Each row was made from one path, in order. Every step used is in the known rows, and no mark comes twice. Write each row's path.
(in the rows, 128 means zero)
Known rows:
limeg/diga/rafes: [157 123  98 129 101 147 156  87 174 122 142 155  91  97 115 124 111 117
 129  75  94 123  82 100 138 107 164 179 104 159 134 121 141 166  96 145
 109 151 130 135 136 137 106 140  99 103 121 132 138  76  95]
loti/limeg: [148 125 128 108 106 128 134 111  97 120 125 121 107 100 179 159 117 116
 134  86 114  89 121 190 146 144  99 130 128  92 143 134 168 133 100 136
 138 149 112 133 140 127 138 138 141  97  90 110 218 130 101]
bobot/lutobor/rafes/loti/limeg: [125  85 113 166 120  95 130 152 105 139 130  99 105  97 152 158 134 117
  72 102 139 110 108 228 112 181  70 137 117 120 157 105 154 119  80  77
 125 135  89 153 129 121 146 154  88 127 175 132 160 164 133]
zarud/diga: [164 153 113 128 104 151 150  97 115  94 146 117 126  99 134 146 101 120
 130  65  99 144  85 140 137 107 114 134 135 159 117 106 133 141 112 110
 113 161 107 154 179 120 133 157 119  75 124 109 144 137  80]
rafes/loti: [156 116 135 129 108 169 163  71 120 129 136 111 139 118 161 133 102 134
 102  91  99 140  62 171 127 137 107 118 150 118 161  93 138 132  91 114
  84 155 129 144 155 110 147 165  87 104 150 105 155 149  92]
limeg/diga/zarud: [139 114  77 110 105 177 124 136 166 119 147 129  93 109 134 134 130 129
 133  60 101 130 117  98 164 107 161 172 120 160 113 126 140 164  84 126
  99 179 138 147 145 149 122 131 103  99 130 129 157  78  91]
begolak/limeg: [159 149 149 100 148 156 206  77  83 137 133 108 130 102 160 123 101 116
  99  93  84 124  82 138 180 105 144 171 113 118 122 123 140 112  76 105
 128 180 111 158 125 108 138 141 122 118 113  89 158 121 112]
limeg/lutobor/rafes/loti: [129  62  96 152 111 147 150  93  83 174 136 111 152 117 124 151 116 125
  47 169  82 148  73 183 117 134  85 144 121 147 145 120 166 132  43  76
 116 159 103 166 167  96 169 190  80 145 144  93 143 168 123]
bobot/lutobor/zarud/diga/rafes: [181 150  72 155 163 126 129 157 157 115 131 149 135  71 100 138 101 130
 118  77  99 161 100 105  98  76 135 145 103 153 147  94 125 103 101 159
 127 116 112 163 131 138 133 151 124 115 184 138  68 121 130]
zarud/diga/rafes: [195 148  92 125 106 147 149 103 159 100 124 136 102 100 108 145  92 128
 123  63  85 142  83 145 130  93 173 145 134 158 120 112 144 165 101 146
 104 130  98 130 176 127 123 154 108  75 124 131 117 103  86]
bobot/diga/rafes/loti/limeg: [156  88 100 118  89 119 156  91 195 107 130 115 105 117 191 133 151  88
 111 102 112 118  86 203 109 155 137 108 158 107 173 110 200 152  89 163
 134 125 113 101 141 125 114 121  81  78 121 115 145 113 107]
rafes/loti/limeg: [150 105 124 121  94 135 116  92 120 126 114  92 124 105 181 150 122 106
 104  86 113 102  93 221 133 169  92 113 159  86 159 112 157 141  87 122
  98 135 114 137 160 114 164 151 109  78 133 103 180 145 109]
diga/rafes: [186 121 122  83 118 158 173  80 140 124 119 155 105 105 133 128 106 133
 123  86  71 133  92 137 125  87 173 149 108 119 147 127 159 144  95 155
 126 146 114 123 136 121 101 142 102 116 106 128 155  96  73]
bobot/lutobor: [139 100 129 134 139 132 181 142 108 122 167 124 108 114 152 141 133 129
 111  79 106 149 117 113 117 105  91 150 145 108 145  82 152  89 113 134
 136 160 136 145 124 143 118 150 102 151 156 131 159  90  88]
bobot/diga/rafes/lutobor/limeg/begolak: [140  69 108 141 116 212 163 125 159  99 165 163 123 143 156 168 126 139
 154 119 119 130 101  48  98 124 173 166 102 144 169 149 174 147  87 106
 167 150  94 126 146 203  70 150 114 156 133 107  84 110 144]
diga/limeg/lutobor: [132  83  96 106 115 107 167 129  65 147 134 143 118 119 164 118 115 127
 100 121 122 114 152 147 137  87  82 149 154  80 123 147 160 109  92 159
 131 147 124 148 147 111 164 138 150 124  99 114 191  93 114]
zarud/diga/limeg/lutobor/bobot: [149 122  84 133 137 121 172 175  83 103 143 111 104 123 115 133 117 118
  92 105 147 117 109 128 124 130  94 146 132  98  76 138 148  98 101 145
 104 159  76 153 151 109 173 117 149  68 115 109 156 133 140]
lutobor/limeg/diga/bobot: [138  86  95 166 128 158 123  63 135 142 158 131 129  93 117 163  81 115
 149  84 115 130 106  66 177 113 139 118 108 153 121 120 100 150 147  94
 149 173 174 151 139 123 106 176 138 152 150  99 148 107 150]
loti/limeg/lutobor/bobot/diga/rafes: [151  69  94 108 140 134 182 152 155 116 153 112 104 141 157 144 204  87
  90 118 122 121 113 143  86 155 123 155 127  54 139 142 215 112  73 192
 173 148  84 102 126 122 113  87 101 115  88  93 186  98 130]
limeg/diga: [125 123 112 151 113 149 140 100 132 125 156 129 103 115 135 131 116 132
 136  81 117 135  88  98 154 136 113 157 125 152 120 100 146 148 108 117
 120 174 144 155 137 138 126 134 107 114 117 117 164  99 109]
diga/limeg/lutobor/rafes/loti: [144  53  88 137 109 106 148 125  73 179 118 130 121 103 138 132  98 135
  53 161 111 120 109 201 123 133  90 141 135 124 130 147 153 113  50 100
  99 145 115 163 151  88 172 155 110 124 134 116 157 160 143]
bobot/diga: [114  97 136 116 116 155 196  73 131 103 173 122 117 127 176 145 147 131
 130  98 112 143  94 112 134 117 104 114 166 132 135  96 171 112 102 130
 161 171 129 110 137 142  97 124  88 135 103 115 170 115  88]
diga/bobot/lutobor/limeg/begolak: [148  71 125 193 148 144 163 159 109 129 196 124 125 138 126 187  66 151
 115  63 121 118 129  62 121 107 118 152 118 126 164 122 100  89 163 113
 158 145 150 158 105 155  99 198 129 206 190 109 109 124 127]
begolak/limeg/lutobor/bobot/diga: [135 110 135 140 182 172 238 122  92 130 187  93 136 143 153 120 187  95
  68 131 110 133  86  91 132 138 118 170 107  75 117 117 178  79  57 141
 176 202  96 134 116 107 132  88  99 136 117  62 165 122 146]
lutobor/zarud: [139 134 133 119 146 159 143  89  82 133 135 143 165  85 147 148 102 151
 118 109  98 136  86 117 148 115 119 132 111 128 141 113 138 103 100 134
 141 160 135 153 112 124 148 135 130 132 126  97 150 168 127]
lutobor/zarud/diga: [155 164 111 153 137 149 116  96 102  95 122 129 170  74 111 158  83 149
 121  89 117 145  75 112 150 120 111 115 116 166 110 106 124 113 102 115
 126 159 120 170 160 130 154 149 137  88 159  93 116 167 127]
loti/limeg/lutobor/bobot/diga/zarud: [130  74  72  99 122 146 164 196 145 105 157  85 110 170 177 163 223  87
  81 107 130 121 144 149 121 140 124 137 135  65 120 145 217 117  58 175
 163 186  83  98 119 137 134  81 126  94 104  96 191  97 127]
bobot/lutobor/rafes/loti: [127  72 122 163 120 140 173 133 104 147 157 127 130  97 129 140 122 139
  60 121 115 150  80 176 110 155  82 144 120 137 157  81 137 105  78  68
 114 148 109 161 136 119 134 181  62 141 179 125 113 164 115]
begolak/limeg/diga: [139 152 129 138 128 157 170  85 102 127 156 110 113  98 143 119  98 114
 110  84 104 116  71  99 180 123 137 196 100 158 108 115 139 143  79  96
 128 191 140 168 137 125 139 123 112 113 126  96 153  96 131]
zarud/diga/rafes/loti: [194 137 104 135  94 144 146  85 180 110 103 113 120 103 119 131  82 118
 100  71  77 159  56 176 108 110 158 121 140 163 149  95 142 175 101 120
  71 114 105 143 182 109 131 167  79  65 158 130  91 124  89]
bobot/lutobor/zarud: [140 121 132 152 168 141 148 139 103 127 148 143 150  83 139 144 108 145
 108 105 107 148 111 100 120 105  84 137 119 116 147  84 138  60 106 131
 148 148 137 167 102 136 147 151 121 167 173 110 131 135 125]
diga/bobot/lutobor/rafes: [125  85 111 153 152 116 178 122  79 148 172 140  99 109 111 159 101 129
  76  93 118 145 126 137 136 101 108 131 104 165 118 118  97  84 112  89
 178 141 133 143  99 127 103 179 105 195 137 130 149 142 117]
zarud/diga/bobot/lutobor: [157 127 108 182 141 108 151 145 106  99 160 112 103 125 125 141  80 113
 106  38 126 158 134 120 115  85  90 118 149 158 115  90  92 106 142 116
 150 134 148 149 148 133 132 168 120 126 173 125 130 101 109]

Write each row's path:
[120 103 105 188 137 121 159 128 133 134 186 116  82 125 127 120 103 102
 114  49 149 144 137  82 120 109  95 143 128 148 119  99 100 131 136 125
 153 153 177 155 116 144 115 152 101 163 155 123 144  65 133] -> limeg/diga/bobot/lutobor
[133  95 122 149 149 121 180 122  90 139 160 129 101 139 143 133 103 113
 102  54 125 151 144 124 127  82  96 118 137 112 132 107 103  92 130 133
 173 142 162 133 114 129 118 160 114 159 147 128 150  89 103] -> diga/bobot/lutobor
[141  89  76 121 105 198 122 117 173 123 149 121 123  84 123 161 130 120
 153  76  89 134  95  68 181 110 170 162  97 151 127 128 141 169  99  99
 110 172 132 151 152 135 111 165 121 127 160 122 120  88 121] -> lutobor/limeg/diga/zarud
[144 161  93 145 118 138 110 140  71  94  85 162 131  70 144 130  65 155
 146 113 149 132 132 112 136 119 102 101 114 146  87 150 113 124  67 112
 126 117 101 171 164 178 169 119 195  70 133 119  98 170 177] -> rafes/lutobor/zarud/diga/limeg
[141 139 122 139 163 150 149 101  53 164 132 122 188  90 154 106 111 128
  61 156  84 135  88 122 152  92 117 169  90 112 125 123 158  77  52 135
 167 178 119 185 117 100 183 139 146 147 132  56 133 141 149] -> begolak/limeg/lutobor/zarud
[126 110 104 140 145 164 123 111  62 153 140 147 176 100 135 137 115 141
  99 150  93 137 113 110 129 102  91 135 117 113 132 103 154  91  89 162
 159 163 138 174 136 106 178 149 143 153 128  85 155 151 130] -> limeg/lutobor/zarud
[145  70 102 173 126  77 129 141 109 138 143 108 102 106 149 165 101  99
  56  91 137 116 130 227 117 161  72 106 131 137 159 126 105 113 101  99
 156 119 130 138 118 123 143 170 100 149 171 120 155 162 147] -> diga/bobot/lutobor/rafes/loti/limeg
[140  93 113 125  98 120 118  92 105 143 117 109 126  88 157 172 125 117
  81 120 115 101  80 242 138 190  94 135 124 128 150 130 166 146  59  77
 121 142  88 144 148 114 156 154  95  93 135 101 171 195 128] -> lutobor/rafes/loti/limeg
[183 125  85 140 107 199 125  93 149 111 105 155 123  78 123 156  87 115
 179 111  93 169  96  93 134  98 179 140  87 151 136 124 134 162  88  94
 124 125  82 150 196 160 106 191 154  83 163 125  69 116 125] -> zarud/diga/rafes/lutobor/limeg
[134  68 110 175 132 117 164 121 109 155 160 121 114 125 119 148 104 121
  58  93 113 149  99 171 110 125  88 116 124 156 152 108  99 118  91  86
 130 129 144 156 115 109 126 190  90 167 180 132 117 158 129] -> diga/bobot/lutobor/rafes/loti
[148 120  84 179 138 108 153 138  94 112 161 130 100 108  97 168  82 124
  95  68 134 164 124 145 117 111  97 125 125 196 112 124  92 111 106  77
 164 137 118 156 138 135 113 179 117 152 166 133 121 155 124] -> zarud/diga/bobot/lutobor/rafes
[141  92  92 122 138 117 130 139  58 158 109 150 150  92 142 113  93 149
 103 150 127 120 139 126 143  96  81 141 129 101 113 141 154  86  91 164
 141 147 128 164 122 111 176 122 164 134 113 110 153 143 155] -> diga/limeg/lutobor/zarud
[193 146  99 161 130 154 119  91 170 119 100 137 170  70 117 142  80 141
  90  95  80 151  46 155 119 111 151 114 103 174 159  98 129 157  91 141
  76 106 110 159 148 109 159 160 105  74 167 104  57 163 120] -> lutobor/zarud/diga/rafes/loti
[126  92  85 183  90 106 103  90 129 138 130 109  90  98 125 163  81  98
  70  94 148 104 106 202 148 193  94 121 108 175 131 147 106 186  97  80
 131 145 149 153 140 115 146 160 113 109 136 110 169 164 166] -> lutobor/rafes/loti/limeg/diga/bobot
[124  95 103 151 123 173 133  78 140 125 162 113 142  85 120 152 103 132
 162  91 104 133  79  66 163 132 120 166  93 136 125 102 138 138 113  95
 127 178 142 163 146 129 109 171 122 131 156 106 151 112 133] -> lutobor/limeg/diga
[171 151 103 142 114 140 136  78 101  94 138 102 103 117 128 153  63 120
 117  51 104 153 112 126 150  96 122  96 143 174 106 115  93 151 132 119
 143 140 132 142 157 117 126 167 147  93 125 109 143 130 101] -> zarud/diga/bobot
[135  91 102 148  95 125 119 120  94 149 120  93 143 126 181 137 136 102
  84 124 109 117 122 228 115 157  64 117 154  90 149 108 189 126  80 146
 121 138 111 154 161 105 194 164 112  98 133  82 203 120 103] -> rafes/loti/limeg/lutobor
[159 155 100 164 112 109 109 171  83  80 130 158 129  91 122 162  33 179
 107  92 146  82 102  99 147 129 103 144 131 160 106 150 113 104 124 119
 100 138 106 188 124 162 166 128 166  84 124 113  97 170 160] -> lutobor/zarud/diga/limeg/begolak
[114  73 104 131 123 146 147 105  60 162 158 139 141 109 114 162 121 129
  71 165  95 139 103 150 132 118  98 159 103 148 116 127 164 111  53  95
 156 174  99 167 156 124 147 164 108 146 101  91 174 166 109] -> limeg/lutobor/rafes
[137 138 144 109 138 222 186 124  78 108 145 130  98 133 146 138 131 132
 134  87 132 145  98  87 125 151 133 159  77  91 119 141 138 118  67 110
 125 167  82 136 145 155 126 124 125 104 116  92 151 154 122] -> rafes/lutobor/bobot
[133 136 109 185 157 125 185 125 117 141 169 107  92 120 132 100  93 102
  84  54 131 137 122  81 151  94 107 171  96 139 105 105 106 109 121 117
 158 155 174 175  96 142 125 133 116 159 152 109 130  58 156] -> begolak/limeg/diga/bobot/lutobor
[144  96  63 123  72 143  77 142 191 123 124  92 103 114 161 134 132  92
 106  66 114 103 114 195 154 160 131 141 144 122 139 119 150 188  85 128
  75 153 137 148 153 142 150 132  98  68 153 121 153  94 117] -> rafes/loti/limeg/diga/zarud
[170 140  96 150  86 103 142 171 100  74 151 128  90 120 143 160  53 167
 115  72 146  87 120 116 134 131 114 158 161 149 100 156 122 130 134 120
  84 139 107 170 140 147 144 140 138  69 117 131 136 135 121] -> zarud/diga/limeg/begolak
[130 118  97 151 104 110 108  99 126 124 144 115  79 113 156 152  87  94
 127  62 154 100 151 157 157 135 112 125 132 134 110 148 110 158 134 140
 155 154 168 138 135 129 126 135 144 113 108 102 212 101 146] -> loti/limeg/diga/bobot
[162 167  96 167 134 141 107  77  88 109 125 136 151  84 108 148  46 135
 113  80 114 151 101 117 153 103 117  94 121 176 110 123  86 116 130 124
 152 141 155 154 137 126 144 156 167 112 142  90 118 169 142] -> lutobor/zarud/diga/bobot
[151  92 135 147 128 181 139 114 103 118 171 135 141 112 135 192  75 165
 143  95 102 101  79  75 137 132 136 166 115 120 161 125 155 114 132  87
 116 171 109 156 130 139 112 186 123 166 149  90 141 150 112] -> lutobor/limeg/begolak
[132  81 116 128 100 112 177 156 114  84 181 150  95 138 173 151 102 173
 119  89 154  76 120  96 113 142 106 139 171 119 125 152 152 108 122 136
 140 161 129 126 105 161  98 100 114 129  84 124 144 119 124] -> bobot/diga/limeg/begolak
[112  76 118 134 144 136 173 154 111 113 180  85 110 146 176 149 191  83
  97 123 134 114 124 149  96 166  68 134 140  58 126 124 214  98  89 179
 175 179  94 118 129 126 136  78 118 109  91  81 222 119 134] -> loti/limeg/lutobor/bobot/diga
[151 131  69 185 135  95  72 127  72 130 117 110 156 101 131 160  77  93
  89 117 135 125 154 157 129 114  73  88 127 142 118 143 123 128 113 159
 175 138 141 167 138 114 186 154 192  98 128  80 163 162 160] -> loti/limeg/lutobor/zarud/diga/bobot
[152 130 136 132 178 175 211 124  59 148 149  95 132 126 142 118 142 109
  61 123 102 126  74 123 153 106 122 194  82  60 120 129 163  94  66 131
 129 188  83 167 132  96 162 119 110 126 125  55 175 126 133] -> begolak/limeg/lutobor/bobot
[143  84 106 110 148 124 195 162  66 145 138 119  99 130 139 130 130 131
  80 107 137 100 131 127 130 123 103 162 117  51 107 160 156  85  93 161
 126 168  98 139 127 112 146 112 136 119  90 106 175 120 132] -> diga/limeg/lutobor/bobot
[103  82  91 190 124 107 156 133 115 138 182 143  83 107  99 148 103 121
  87  83 150 137 133 100 131 117  93 151  98 193 109 113  92 127 115  84
 171 157 164 155 108 138 100 160  97 178 155 128 135 121 144] -> limeg/diga/bobot/lutobor/rafes
[134  84  50 133  65 132  82 148 164 141 124 100  93  88 142 159 141 113
  83  99 120 103  96 206 153 188 131 149 108 170 136 142 161 195  38  81
  95 144 108 150 149 141 153 144 104  76 147 122 153 138 141] -> lutobor/rafes/loti/limeg/diga/zarud
[141  97 128 113 140 136 211 185 116  76 192 137  80 153 160 148 131 160
  86  75 170  69 104  71 115 162 117 155 148  97 114 164 147  90 121 150
 125 183 100 131  91 149 107  76 112 124  74  98 142 138 150] -> lutobor/bobot/diga/limeg/begolak
[140  91 110 160  89 123 108 143 105 118 142 107 118 111 156 200  92 153
  64 117 135  66  81 210 121 206  95 165 116 143 159 150 166 151  92  72
  94 147  81 165 133 134 153 177  96 114 141  91 161 205 127] -> lutobor/rafes/loti/limeg/begolak
[121 100  92 187 120  77 119 153 135 126 155 105  70 123 144 140 113  90
 126  43 164 106 157 135 117 137  64 139 138 123 117 114 113 128 146 144
 170 147 172 153 106 160 129 134 137 137 152 124 187  71 144] -> loti/limeg/diga/bobot/lutobor
[136  87  97  75 100 185 172 120 160 107 159 119 111 137 181 142 173 130
 132  79  97 150 121 117 159  98 153 126 163 135 127 116 175 132  78 136
 159 162 123 100 128 138  96 121  99 121 109 128 142  92  90] -> bobot/diga/zarud
[181  99 113 112 107 163 161  70 158 132 112 130 120 120 146 127  97 124
  91  78  69 140  59 173 126 113 164 135 131 112 183 105 152 157  77 139
  76 122 122 128 150 103 121 165  61  99 141 123 116 120  88] -> diga/rafes/loti
[163 170 111 135 152 203 198 123 145 126 121 144  72 113 112  90 120 103
 103  89 121 127  75  66 136 141 200 224  16 112 105 157 143 171  36 115
 121 163  87 155 123 159 113  84 111  89 118  94 105  97 159] -> begolak/limeg/diga/rafes/lutobor/bobot
[143  69 119 152 160 142 167 109 115 140 166 125 124 111 127 162  96 118
 134  66 106 151 135  94 153  83 109 125 119 102 154 107  94  84 140 109
 178 146 152 146 114 137  95 199 133 196 180 124 134 109 124] -> diga/bobot/lutobor/limeg
[146  93 110  82 133 188 201 149 163  86 170 109 104 151 151 153 198 115
 104  67 116 135  99  90 143 129 166 135 127  96 123 137 174 113  83 143
 138 182 108  93 114 138  93  91  84 104 115 105 148 112 101] -> lutobor/bobot/diga/zarud
[158  87  77 148 123 120  93 128 129 156  87 129 167  95 154 124 115  99
  75 151  89 124 108 204 102 134 112 125 115  89 188 128 195 135  59 189
 120 111 124 155 134 106 191 145 118 104 144  90 142 138 145] -> diga/rafes/loti/limeg/lutobor/zarud
[202 159  92 136 140 150 118 110 137 113 114 153 149  68 106 146  80 142
 118  92  80 147  74 119 128  90 165 136 103 160 140 122 136 144  93 153
 116 126 106 153 148 121 139 145 132  86 138 118  85 150 115] -> lutobor/zarud/diga/rafes
[147  75  98 121 152 164 207 126 149 126 176 130 116 150 127 136 196  97
  82 126  99 144  91  96  90 112 144 154 119  84 136 124 198 109  68 179
 165 173  97 105 126 116 109 102  73 129 100  98 158  95 111] -> limeg/lutobor/bobot/diga/rafes
[171  69  84 151 109 177 128  68 212 145 131 124 131  83 116 140  96 117
 134  88  84 140  48 105 128 129 175 160  88 136 175 101 157 177 107 109
  72 141 128 151 160 113 120 171  79 115 184 122  81 104 134] -> lutobor/limeg/diga/rafes/loti
[137 102 150 109 144 174 221 102 126  92 191 114 114 136 156 154 173 124
 108  87 126 137  75  93 131 159 119 125 124 108 117 111 165  94  99 137
 156 206 116 106 121 127 101  94  81 123 112  93 167 136 113] -> lutobor/bobot/diga
